Each row was made from one path, in order. Every step used is in the known rows, and no mark comes twice. Write each row's path.
Known rows
kogakog, dogit, tiva, paru, kuvu, rugo, fedo, zukez: [-21  -3  20  -2  -7  20 -22  30  12 -13 -26  -8   9 -28  -1  10  20   7
  -1 -20  34 -15  -2 -31  18  -9  -6  21 -11  12   2 -33  18  -8]
tiva, dogit, kogakog: [ 10 -12 -15 -38  45 -27  45   9   6 -18 -18   1  21 -17   4   1 -39  34
  37 -22  21 -47  -8  -8   5 -13   7   5   8 -66 -28  12   0 -14]
kogakog, dogit, tiva, paru, kuvu, rugo, minunem: [-27  -8  15  10  18  25 -15  48   0   2 -11  -2   5  -6 -32  -6  -9   0
  16 -45  57 -38 -14 -39  20  -4 -14  29 -11  15   5 -34  19 -19]
kogakog, dogit, tiva, paru, rotim, zukez, fedo: [-47  19 -13 -22  23  -9   3 -16  48 -33 -40  42  26 -14   8 -32  11  26
   7 -20  58 -20 -22 -18  15  10 -19  68  -1  33 -23   8   1 -36]
minunem, rugo, kuvu, paru, saparo: [-16 -15  19  27  25   0  15  30 -25  -5 -13   2 -12 -25   7  27   2  -8
   6  25  17  -3 -13 -29  -7   3  44   1   9   9   7  -9  33  -2]
mobit, saparo, paru: [  5 -19  -3  14   7 -12  11  24 -22 -20 -11  -7  16 -20  21  22 -11  -2
   7   3   1 -40  -7   8 -15  -7  36 -22  -2 -13 -31  -6  11  20]
zukez, fedo, dogit, tiva, paru: [-14 -41 -36 -34  -8   6   0  29  18 -39 -47  32  43 -41   8   8  -1  53
   2  -4  50 -30  -3 -21  16 -28  -5  10  19   1 -19   1  -7   7]
saparo, paru, rotim, zukez: [ -6  20 -24  -4  30  -4  18 -12   2  -2  -8  34  25  19  27 -23   5 -19
   0   1  15   8  -4  13 -13  32  21  39  -4  23 -36   4  23 -19]
mobit, saparo, paru, rotim: [  1  -2   5  23   6  -1  -6   9  -4 -12 -16   1   7 -11  35   5  -4 -18
  17   2   0 -34   4  -7 -20  11  50  -1 -10  -8 -20 -15  10  21]
paru, saparo: [-30 -12  -5   9  16 -10  11   7   3   6  -7  32  16 -21  25  10  -7 -10
  27  -8  32 -26 -10 -24 -10  -2  31  11  -8 -19   2  18  21  17]
mobit, saparo, paru, rotim, zukez: [-11  20  -2  16  23  -6   0  -4   0 -17 -12   5  11  -1  28 -20   5 -16
   8   5  10 -14   0  16 -27  18  43   7 -12  16 -23  -1  15  -6]
paru, rotim, zukez: [-33  22 -17  -6  31  -7   9  -5  14  10 -15  21  17   4  14 -18   5 -12
  23  -9  34  -3  -7  -4 -13  29   6  42  -1  13 -10  12  13  -8]
tiva, dogit: [ -4 -23 -12 -18  26 -14  25  20  -7 -11 -15  -1  14 -23   0  13 -16  35
  41 -16  37 -48  -7  -1   2 -17  -1  24  16 -46 -25   8   5   4]
rotim, paru, saparo, mobit: [-14  -4 -23  19  26 -20  41   6   1  29  -4  50  10 -20  21   3   1   2
  -7  10  19 -19  -3  -4 -26   8  37  16 -10  15  -4   9  26 -12]
fedo, zukez, rotim: [-13   8 -14 -15  11  -7   1  10   8  -1 -50   6  21 -40  31  13  -5  12
  24  -2  12  -3  14 -30  11  13 -19  27   3  23 -14   8   8  21]
rugo, kuvu, paru: [  7 -27 -19  15  24  13  34  39 -26 -11  -7  -3   0 -11   2  33 -12 -13
   1  24  21 -15  -8 -18  -4   9   3  12  14   0 -31 -34  29  -1]
saparo, paru: [ 12 -17 -23  -5  15 -10  26  17 -18  -5  -5  19  26  -1  22  17 -12  -4
   1  -2   8 -18 -11   5  -6   5   9  13   3  -6 -42  -2  18   7]
fedo, rugo: [-22 -26   7 -13   5 -17  13  22 -21   5 -29  18  17 -14   4  31 -18  30
  10 -12   5 -28  12 -15  -2  -5   7   5  -8  -8  -1  20  15  27]
kogakog, dogit, tiva, paru: [-30 -40 -16 -19   1 -11  19  17   8 -27 -13  29  25 -26  -2  13 -23  20
  17 -47  41 -47 -21 -17  16 -12 -21  33  15  -2 -33   6  13 -10]
vurek, zukez, fedo, rugo, kuvu, paru, rotim: [ -7  19  11  -7  23   3  12  10 -11 -17 -63   3   6  -8  -2  23  16  23
 -27  49  -3  10  34 -36   4  21  21  39 -16  28 -14 -33  33  13]
tiva, paru, rotim, zukez: [ -8  11 -24 -14  25  -5   5   0   7 -11   0  29  11  10  -1 -26  -5   3
  15 -25  48   6   9  24  -9  11  23  44   0   6  -7   4  11  -2]
mobit, saparo, paru, kuvu, rugo, fedo, dogit, tiva: [ -7 -15  12  26  -7  36 -30  40 -11 -10 -24 -17  20 -33  27   6  28  -1
  -1  22  15 -42 -11 -37  -5 -21  40 -43 -14   4  -5 -43   4  -1]
rotim, zukez, fedo, rugo, kuvu, paru, saparo: [-23   8  13  15  36   1  18   5 -12 -21 -37  30   3 -11   8  -2  16  26
 -28  56  25  10   6 -13  -8   2  30  18 -30  35   4   2  37 -20]
dogit, tiva, paru, kuvu: [ -1 -24 -17  -1  10   8  -3   9  12  -7   6  22  25 -13 -22   6 -15  12
  13 -46  61  -9   1 -28  14 -24  15  19 -11 -15 -11  -6  30   8]
kuvu, paru, saparo, mobit: [  4 -18  -4  35  34 -22  38  10 -10  21  16  23  -1  -9  33  20   3 -11
 -14  13   0 -23 -13 -23 -13  10  47  10  -2   4  -8 -10  38   3]
mobit, saparo: [-24 -14   4  11   5 -14   6  31  -6 -10 -21 -18   8 -36   9  27 -13   4
  28 -10  19 -51 -10 -14 -14 -11  23 -20   0 -19  -3   5  -1  32]
dogit, tiva, paru, kuvu, rugo: [  3 -15  -2  11  28   1 -16  22  -1   8  17   8   3 -11 -19   6  -5  15
  15 -47  65 -31  -4 -34  29 -25   9  11 -18 -10  14 -25  24  15]
dogit, tiva, paru: [  2 -34 -30 -27   5  -2  17  22   7 -20  -2  27  24 -20 -10  12 -21  21
  12 -38  52 -28   1 -10  15 -23   2  10   6 -18 -27   5   9  18]
zukez, rotim, paru, kuvu, rugo: [-10  36 -12  26  53  -6  -5   6  -4  42 -14  13 -19 -15  16  -9   7  14
  24 -17  50 -12 -16 -47  15  23 -17  41 -25  46  21 -28   7 -15]
rotim, paru, kuvu: [-18   6 -24  10  28  -2  19   7  -3  17 -14  22   4  -4  -3   3  -2   7
  12 -17  39   5 -15 -17 -17  15   4  33  -7  15  -3  -4  25 -25]
vurek, zukez, fedo: [-24  26 -21 -38  26 -28  29  11  13  -8 -51   3  35 -23  -6  30  12  27
   1   5  22 -17  -5 -18   6   1  -9  24   0   7 -22   7  -2  23]

Write each row's path
[-21  -6  10 -21  11 -23   8  18   0  -1 -60  18  21 -20   6  30  -2  49
   0  12  17 -29   5 -22   7  -9   1  14 -17   1   5  15  -4  25]  zukez, fedo, rugo
[ -4 -22  13  20  13  17   8  23 -28  -3 -29  14  -8   1   9  20  -9  -3
  -4  27   0  -4  25 -31  -6  22  29  27  -8   6  -5 -32  42  11]  fedo, rugo, kuvu, paru, rotim
[ 11 -26  -6  51  31   5  37  24 -21  11   8  21   4 -17  10  25  -2 -29
 -13  45  11 -19   2 -20 -14   5  50   5  -1   4 -13 -34  54  -1]  rugo, kuvu, paru, saparo, mobit
[ -3  33   0 -18  12   8  -7  37   6  16 -52 -15   4 -34  37  17  24   3
  15  25  19 -13  12 -29  22  12 -12   9  -9  23   1 -26 -24  26]  kuvu, rugo, fedo, zukez, rotim
[-35  43 -16 -14  36 -13   8 -10  39   2 -46  22  22  -1  18 -19  21   8
  12  12  42  -2 -12 -14  -5  24   2  48  -8  23  -4   7  -5 -10]  paru, rotim, zukez, fedo
[ -4  54 -11  11  40  14   2  18   5  41 -27   6 -16 -10  20  -7  27   4
  14  13  53  -4 -15 -36   8  20  -3  33 -26  37  11 -44 -22 -20]  zukez, rotim, paru, kuvu, rugo, fedo
[ 13   1   2  32  39  -6  -7  18 -27  25  12   3   4  11  10  14   3  -9
   4 -12  21 -24 -15 -20   8   5  18  11 -21   5   0 -29  34   5]  saparo, paru, kuvu, rugo
[-15  20 -33 -21  16  -7  18   9   5   1 -54  22   9 -38  34   0  -1  28
  11   0  16  15  10 -16   0  28 -22  36   2  45 -18   9   5  -9]  fedo, zukez, rotim, paru
[ -6  40 -23 -11  37 -11  15 -16  25  -8 -37  33  29  12  29 -24  23   2
  -7  24  26   6 -10   6  -9  28  14  46 -13  33 -31   0   6 -24]  saparo, paru, rotim, zukez, fedo
[-38  31  10 -19  25 -17  -1 -11  19   3 -60  31  20  -1  12 -12  15  36
   0  14  23  -2  11 -14  -2  16  11  42 -25  30  11  23   3  -1]  paru, rotim, zukez, fedo, rugo
[ -9  52  -4   6  32  28 -14  39  -1  27 -53  -6 -11 -19   6 -18  13   6
  11   2  33  25  16 -39   4  36 -16  34 -20  64  21 -33  13 -15]  fedo, zukez, rotim, paru, kuvu, rugo, minunem
[-10  50 -11  19  48  23  -2  37  -5  39 -33   1 -16  -7  -1 -23   5  -1
  23  -6  55   0  -7 -42   8  32 -14  38 -23  51  18 -38  -3 -23]  zukez, rotim, paru, kuvu, rugo, minunem
[ 14  17  26  39  15  14 -16  37 -17   8  -6 -35  -7  -8  15  16  24 -21
   0  20  17 -35 -11 -10 -11 -10  54 -32 -31  -8   2 -49  -3  14]  mobit, saparo, paru, kuvu, rugo, fedo
[-25 -17 -43 -41   6   4   7  16  21 -41 -41  38  50 -32  -1 -17   8  58
  -4  -1  58  -9  -7   2  10 -19 -12  15  17  25 -22  18  -3 -20]  rotim, zukez, fedo, dogit, tiva, paru
[ -3  21   3   0  23  10   2  -1  -3 -16 -60  37  30   7   1 -16   9  13
 -22  58  17  11  26  10  -7  13  29  31 -29  36 -23 -11  31 -16]  saparo, paru, rotim, zukez, fedo, rugo, kuvu
[-19 -14   8 -23  -3  12  12  57 -22   7 -47   7  20  -8 -16  18 -17  14
   7   3  11 -16  20  -7 -10   2   9   4  -8  -2  -5   8   7  19]  fedo, rugo, minunem
[ -9   3 -12 -36 -15  13  16  38   7  -7 -48  -8  25 -27  18  28  15  -2
   2  23   7   6  11   0 -13   2  10   3   7  -9 -22  -2  -7  19]  rugo, fedo, zukez
[ 10  -7  -8  18  22   1   7   2 -12   6   1  15  26   8   7  10  -9 -13
   3 -10  19  -1 -11 -12  -9   5  25  20 -14  -2 -25 -12  40  -6]  saparo, paru, kuvu
[-22  14  -4 -34  15  -8  -7 -10  32 -22 -44  48  26  -7  -5 -24  11  55
 -12 -11  50   0  25 -10  17 -10  15  39 -26  23   0  19   4  -1]  dogit, tiva, paru, rotim, zukez, fedo, rugo
[-11  23  23  22  13   9 -14   6  -7 -33 -66  10  19 -15   2 -13  12  14
 -16  60   8 -11  31  11 -18   0  50  -2 -38  31 -10 -14  21  -5]  mobit, saparo, paru, rotim, zukez, fedo, rugo, kuvu
[ -9  42   5 -24  21  14   7  15   7  -6 -69  28  29  20   6 -33  17  15
 -24  38  10  21  23   8 -15  30  24  37 -30  44 -17   3   4 -19]  saparo, paru, rotim, zukez, fedo, rugo, minunem
[-20  -5  11   5  11  16 -10  30   9  -1  -5   2   2 -14  -9   7  12   0
   9 -25  58 -40 -23 -35  24 -13  -5  23 -11   0   1 -39   3 -13]  kogakog, dogit, tiva, paru, kuvu, rugo, fedo
[-32  -1 -27   2  22  -9  30   7   1   8 -12  47   3 -21  28  -2  -1   5
  13  -6  36  -9 -12 -12 -24  12  25  20  -8   3  -1  19  18 -14]  rotim, paru, saparo
[-56 -29  -9 -11   8 -14  24  11  15  -9 -27  23  30 -31  13  21 -15   4
  28 -31  27 -57 -37 -44  11   2 -38  30  13   7 -36  14  17 -13]  kogakog, dogit, tiva
[-18  19  17   0   4  19 -31  17  23  -6 -39   1   4 -39  14  -2  19  12
   9 -15  41 -13   3 -49  36  -1 -19  36 -19  38   1 -38   3  -7]  kogakog, dogit, tiva, paru, kuvu, rugo, fedo, zukez, rotim
